Each row comes from the steps of one walk. Every step used is in the known rows, and no mark comes twice. Write the walk behind each row, first mark first.
In the rows, zero is written as 128.
Known rows
mosu/kugi/buvo/peze: [125 138 160 122 170 151  74 189 144 102 111 114 112 143 139 151 154 113
 123  73 179 163  82  84 152 131 151  96 138 142 101 146]
fati/fupul: [113 135 121 131 114 165 135 158 118 135 111 108 144 112 173 103 153 129
 102 171 120 108  87  98 138 149 139 129 116  86  82 111]
peze/kufi/mosu/kugi/zipev: [117 173 147 139 118 108 148 104 145 135 123 128 120 148 166 165 113 115
 143 143  96 141 158 111  83 126 136 136 112 174 182 132]
sabe/kugi/fupul: [121 104 158 142 123 146 157 160 126 102 108 133 163 115 154 108 190 114
  90 102 131  72  68 143 177 137 166 118 123 102  71 120]
peze/kufi/mosu/zipev: [118 143 104 146 121 119 125  81 157 158 153 143 115 130 130 155  71 124
 144 160 116 179 169 125  95 110 118 124 103 130 166 133]
fati/gosikug: [ 99 143 108 133 140 167 149 158 152 157 104 123 111 136 125 111 158 126
 125 150  98 102  62  63 110 139 116 107 101 110  90  99]
fati/fupul/ribuk/kufi: [123 109 106 104  93 162 206 145  87 145 120 129 143 112 165  43 139 177
 100 166  89  37 120 138 132 120 111 146 113 104 116 108]
kufi/mosu/kugi/sabe/zilur: [141 138 152 158 163  80  89 187 114 116 121 102 128 190 124 174 154  74
 169 125 141 128 116 151 106 138 134 147 131 109  82 117]
mosu/zipev: [124 144 101 128 114 157 120 126 157 182 117 123 129 113 128 126 134 114
 114 134 144 159 107  78 136 128 140 115 124 114  95 134]
mosu/zipev/kugi/fupul/ribuk: [122 138 125  94  81 185 185 100 133 107 107 126 145  73  69  94 131 124
  66 104 119 113 119 223 200 136 133 122 136 111 134 102]
ribuk/kufi/mosu: [130 112 111 129 142  88 147 120 102 184 150 141 132 132 160 116 117 163
 153 175 119  97 159  34  77 132 130 143 114 130 130 130]
zilur/sabe/kugi: [117  70 133 131 116 123  87 180 130 104 136 146 134 136 130 104 173  88
 118 108  95 147 105  84 124 112 132 132 144 102  65 143]
zilur/sabe: [125 115 121 113 119  99  96 180 120 142 158 151 127 112 109 115 144 109
 109 135  94 170 118  66 109 120 126 115 135 105  98 114]
zipev/kugi/fupul/ribuk/kufi/mosu: [128 109 138  93 108 117 206  91  74 117 141 146 149  89 102  92 113 176
 109 139  92  52 170 177 140 139 115 155 131 130 173 102]
ribuk/kufi/mosu/kugi: [130 101 143 133 140 105 151 139  89 171 132 139 115 165 162 131 145 131
 163 143 115 103 139  54  57 125 120 171 116 153 136 143]
zilur/sabe/kugi/buvo/peze: [131  79 127 123 159 114  38 199 134  84 133 127 137 142  90 155 151 105
 114  56 163 183 100  87 171 116 141  92 153 108  64 153]
zilur/sabe/kugi/fupul/ribuk: [127  80 156 105 100 126 165 191  94  79 134 152 160 105  84  80 156 100
  55  67  74  89 108 204 189 104 122 116 138 100  85 105]
peze/kufi/mosu/kugi: [106 128 162 149 130 126 132 126 136 116 146 151 101 161 166 132 128 107
 160 145  92 147 142 137  71 112 116 151 110 148 171 132]
ribuk/kufi/mosu/zipev/kugi: [127 104  85 109 120 133 133  52 120 177 128 125 119 125 107 149 105 141
 165 155 137 139 180  72  80 141 123 166 129 131 150 150]
gosikug/fati/fupul: [119 149 131 152 111 159 129 184 111 135 128  94 117 100 144 108 124 104
 117 199 100 126 117  93 124 150 143 106 113 121  81 107]
ribuk/fupul: [128 125 156 127 137 132 156 162 105 120 142 125 133 102 140 116 154 152
 113 165 105  80 103  78 147 141 155 100 108  93  96 118]
peze/kufi: [108 142 139 140 119 134 129 124 162 122 162 159 114 111 184  89 141 144
 139 156  95 130 115 105  98 121 130 110 112 131 154 116]
mosu/kugi/fupul/ribuk/kufi: [136 117 170 103 111 141 233 179  74 122 131 146 139 122 139  66 171 141
  89  95  92  29 105 176 140 116 125 136 105 153 142 107]
mosu/zipev/kugi/sabe/zilur/vogi: [144 149 118 128 104 150  58 107 142 116 127  87 103 117 137 170 148  80
 178  98 156 174 132 177 118 163 139 148 168  73  81 105]
sabe/zilur/vogi: [149 160 157 133  94 130  94 132 128 152 131 115 100 109 209 103 154  96
 138 108 126 150 134 111 110 144 148 155 147  81  60 106]
buvo/peze: [109 148 123 131 130 129  85 152 166 149 121 136  99 103 153 116 136 142
 124 120 150 169  85  57 151 133 133 118 148 104  91 146]
kugi/kufi: [152 140 121 139 131 137 127 130 148 141 130 145 148 124 174  75 182 155
 112 157 145 113  58  73 113 135 152 113 120 149 136 117]
kugi/fupul/ribuk/kufi: [137 126 137 103 108 117 231 154  90 139 149 151 154  86 134  48 145 176
  78 120  94  24 120 153 154 122 131 115 112 122 137  95]
fupul/ribuk: [109 138 143 111  94 162 156 145 143 141 121 139 117  92 139  41 145 156
  96 135  96 111 115 142 151 116 125 125 141 110 120 109]
fupul/ribuk/kufi/peze: [118 137 117 117 127 111 179 106 113 195 122 127 108 127 175  50 122 180
  91 163 119  67 124 103 118 112  85 151 153 138 146 142]

Write each row's walk
[127 156  83 154 137  91  44  81 182  94 145 119  99 149  74 213  64  97
 190 122 166 204 159 199 135 134 103 135 154  99 138 147] => buvo/peze/kufi/mosu/zipev/kugi/sabe/zilur
[124 152 129 140 178  91  68 120 157 107 160 138 117 127 127 170  75 152
 148 122 161 182 158 110 136 121 126  79 121 139 168 135] => kugi/buvo/peze/kufi/mosu
[138 152  83 135 127 154 102  40 171 166  95 116 127 145 135 127 138 130
  97 160 198 152  73 110 124 142 110 154 149 159 158 163] => mosu/zipev/kugi/kufi/peze
[142 103 130 160 132 125 115 108 139 123 107 135 157 169 174 106 170 142
 137 147 148 110  94  95 116 124 143 145 127 146 123 150] => sabe/kugi/kufi/mosu
[119 147 129 138 161 126  73 141 175  89 161 145 116 110 148 136 115 156
 124 103 166 165 116 111 144 122 141  66 119 136 151 129] => kugi/buvo/peze/kufi
[152 112 145 132 142  83 153 174  80 133 128 120 125 184 120 112 139 123
 165 118 105  57 147 193 100 113 104 163 135 133 116 119] => fupul/ribuk/kufi/mosu/kugi/sabe/zilur
[155 105 102 157 128 146 119  86 149 152  95 124 160 171 142 139 140 114
 138 133 170 133 105 108 130 117 135 142 123 148 116 167] => sabe/kugi/kufi/mosu/zipev
[122 129 172 136 172 120 111 140 129  93 153 130 127 162 138 160 123 116
 148 118 128 144 151 144  86 122 137 109 102 166 178 117] => peze/kufi/mosu/kugi/buvo
[144 113 155 125 149  87 195 162  61 150 138 136 152 148 141 154 147 123
 124 125 118  58 129 107  99 136 131 147  97 154 140 124] => ribuk/kufi/mosu/kugi/fupul
[141 126  92 124  95 143 191 131  75 191 128  91 123 119  85 116  38 130
 127 191  84 109 210 141 108 110  98 129 108 150 128 126] => gosikug/fati/fupul/ribuk/kufi/mosu/zipev
[161 141  87 139 136 118 122  86 141 183 120 131 157 144 126 147 110 134
 129 160 166 155 119  90 113 128 136 125 114 156 152 136] => kugi/kufi/mosu/zipev
[142 151 133 120  91 133 215 151  55 162  96  78 130 134 119 128  86 124
 122 170  67  64 189 133  98 129 117 145 116 195 149 124] => gosikug/fati/fupul/ribuk/kufi/mosu/kugi/zipev
[134  82 147 121 117 111 222 129  74 123 121 143 163 125 142  82 141 161
 101 115 100  23 150 179 158 111 122 148 120 126 119 127] => sabe/kugi/fupul/ribuk/kufi/mosu
[138 156 169 158 140  80  56 147 135  81 151 124  64 173 185 205 104  73
 213  85 134 193 150 188  92 128 102 151 154 111 132 131] => buvo/peze/kufi/mosu/kugi/sabe/zilur/vogi
[149 133  93 124 110 181 111  69 169 130 109 131 139 123 124 111 164 134
 128 135 168 151  82 116 124 147 140 131 129 145 151 138] => mosu/zipev/kugi/kufi
[127 140  96 115 160 136  47  85 158 133 107 100 120 114  63 209  76 126
 141  98 205 224 162 106 165 150 138 110 156 122 127 156] => kufi/mosu/zipev/kugi/buvo/peze
[126 135 184 107 122 125 199 167  83 109 118 130 145 124 105 113 130 112
  85 106  89  95 126 204 164 117 124 143 121 133 141  98] => kufi/mosu/kugi/fupul/ribuk
[141 108 147 107 168 116 138 162  89 126 126 129 112 152 107 125 100 159
 140  78 149 117 160 125 134 105 108 129 137 168 155 153] => fupul/ribuk/kufi/mosu/kugi/buvo/peze
[134  74 139 124 154 120  67 195 118  89 136 125 156 139 102 130 173  98
 102  78 138 143 110  97 147 118 156  89 135 116  67 129] => zilur/sabe/kugi/buvo
[143 122 132 105 129  86 220 130  66 156 148 146 161 101 119  85 105 174
  93 143  95  45 165 153 145 122 121 127 110 127 150  98] => kugi/fupul/ribuk/kufi/mosu
[125 108  94  94  95 152 167  53 114 160 121 133 116 116  88 102  87 160
 141 142 106 120 197 146 110 120  92 170 143 131 163 138] => fupul/ribuk/kufi/mosu/zipev/kugi
[136 155  96 136 171 106  75  97 165 135 150 128 117 131  98 207  46 138
 141 112 182 212 169 121 141 114 125  81 118 140 167 152] => kugi/buvo/peze/kufi/mosu/zipev
[140 129 122 132 130 131 101  74 141 115 126 140 144 132 134 108 147 149
 141 169 146 141 110 104  99 153 129 154 137 149 171 123] => zipev/kugi/kufi/mosu
[117 145  91 143 128 108  93  84 172 155 148 147  93 127 119 180  50 124
 156 133 142 221 159 105 125 106 105 118 127 131 155 161] => buvo/peze/kufi/mosu/zipev
[118 137 132 148 109 148 127 120 163 138  76 104 145 114 178 117 181 130
 111 120 135 101  92  66 142 142 170 128 141 132  76 143] => sabe/kugi/zipev
[122  84 131 140 163  73  45 161 141  67 170 150 125 151  84 186  87 109
 140  77 136 200 169 130 133  92 114  91 141 130 130 158] => zilur/sabe/kugi/buvo/peze/kufi/mosu
[125 170 151 127 115 148 143 145 145 155  87 107 128 126 162 136 175 108
 114 123 125 122  90  68 113 145 157 131 128 157 111 127] => mosu/kugi/zipev
[114 106 138 158 174 112  67 117 167  75 137 129 120 144 149 164 103 141
 152  98 171 160 143 135 145 111 135 102 133 134 137 161] => sabe/kugi/buvo/peze/kufi/mosu
[125 147 114 111 107 160 143  98 141 119 116 120 151  84  82 150 145 109
  90 111 145 131 102 157 174 160 155 119 123 109 115 111] => mosu/zipev/kugi/fupul
[101 135  88 137 140 111  52  81 182  92 146 130  96 129  81 211  74 124
 197 141 156 218 140 170 118 134  95 116 149 119 174 147] => buvo/peze/kufi/mosu/zipev/kugi/sabe
[127 142 125  97  94 148 175  77 116 122 109 123 149  86  47 134  89 124
  81 117 117 135 166 225 188 136 120 140 133 113 151 107] => kufi/mosu/zipev/kugi/fupul/ribuk
[103 137 155 149 139 110  98 127 157 108 139 154  75 154 162 161 100 111
 166 118 116 186 134 111 104 111  97 148 129 147 167 160] => buvo/peze/kufi/mosu/kugi
[125 134 128 142 136 121  61 145 152  88 128 106 125 130 119 129 175 111
 159 133 147 121  93 159 130 164 146 139 154  80  77 102] => zipev/kugi/sabe/zilur
[ 97 128 129 125 139 141  81 144 154  79 129 117 133 114 128 125 184 137
 163 155 137 124  77 131 119 165 136 120 150  95 122  99] => zipev/kugi/sabe
[144  81 115 116 110 124 223 107  89 150 110 130 163 132 104 116 109 135
 102 102 115  49 161 188 169 102 121 144 113 125 114 142] => sabe/kugi/fupul/ribuk/kufi/mosu/zipev
[141 143  92 143 138 105  61  98 145 128 114  92 135 147  64 198 115  85
 167 139 165 166 148 177 132 154 127 149 153  87  94 121] => kufi/mosu/zipev/kugi/sabe/zilur
[146 132 154 137 137 158 135 152 138 122 115 142 134 162 178  90 204 120
 128 124 143 109  42  96 103 129 148 136 116 173 142 132] => mosu/kugi/kufi
[115 140 182 123 112 120 212 138  99  80 145 157 131 122 126 109 112 118
  99 114  66  89 147 248 140 103 106 136 101 149 190  99] => peze/kufi/mosu/kugi/fupul/ribuk
[130 116  85 117  84 173 177  92  84 151 118  90 111 110  70 113  51 128
 138 187  79 115 215 170 110 129  93 159 128 148 146 129] => gosikug/fati/fupul/ribuk/kufi/mosu/zipev/kugi
[117 147 108 121 142 170  67  84 196  78 140 129 105 107  92 170 100 134
 138  88 180 201 138 146 151 131 130  87 132 137 165 146] => mosu/zipev/kugi/buvo/peze/kufi
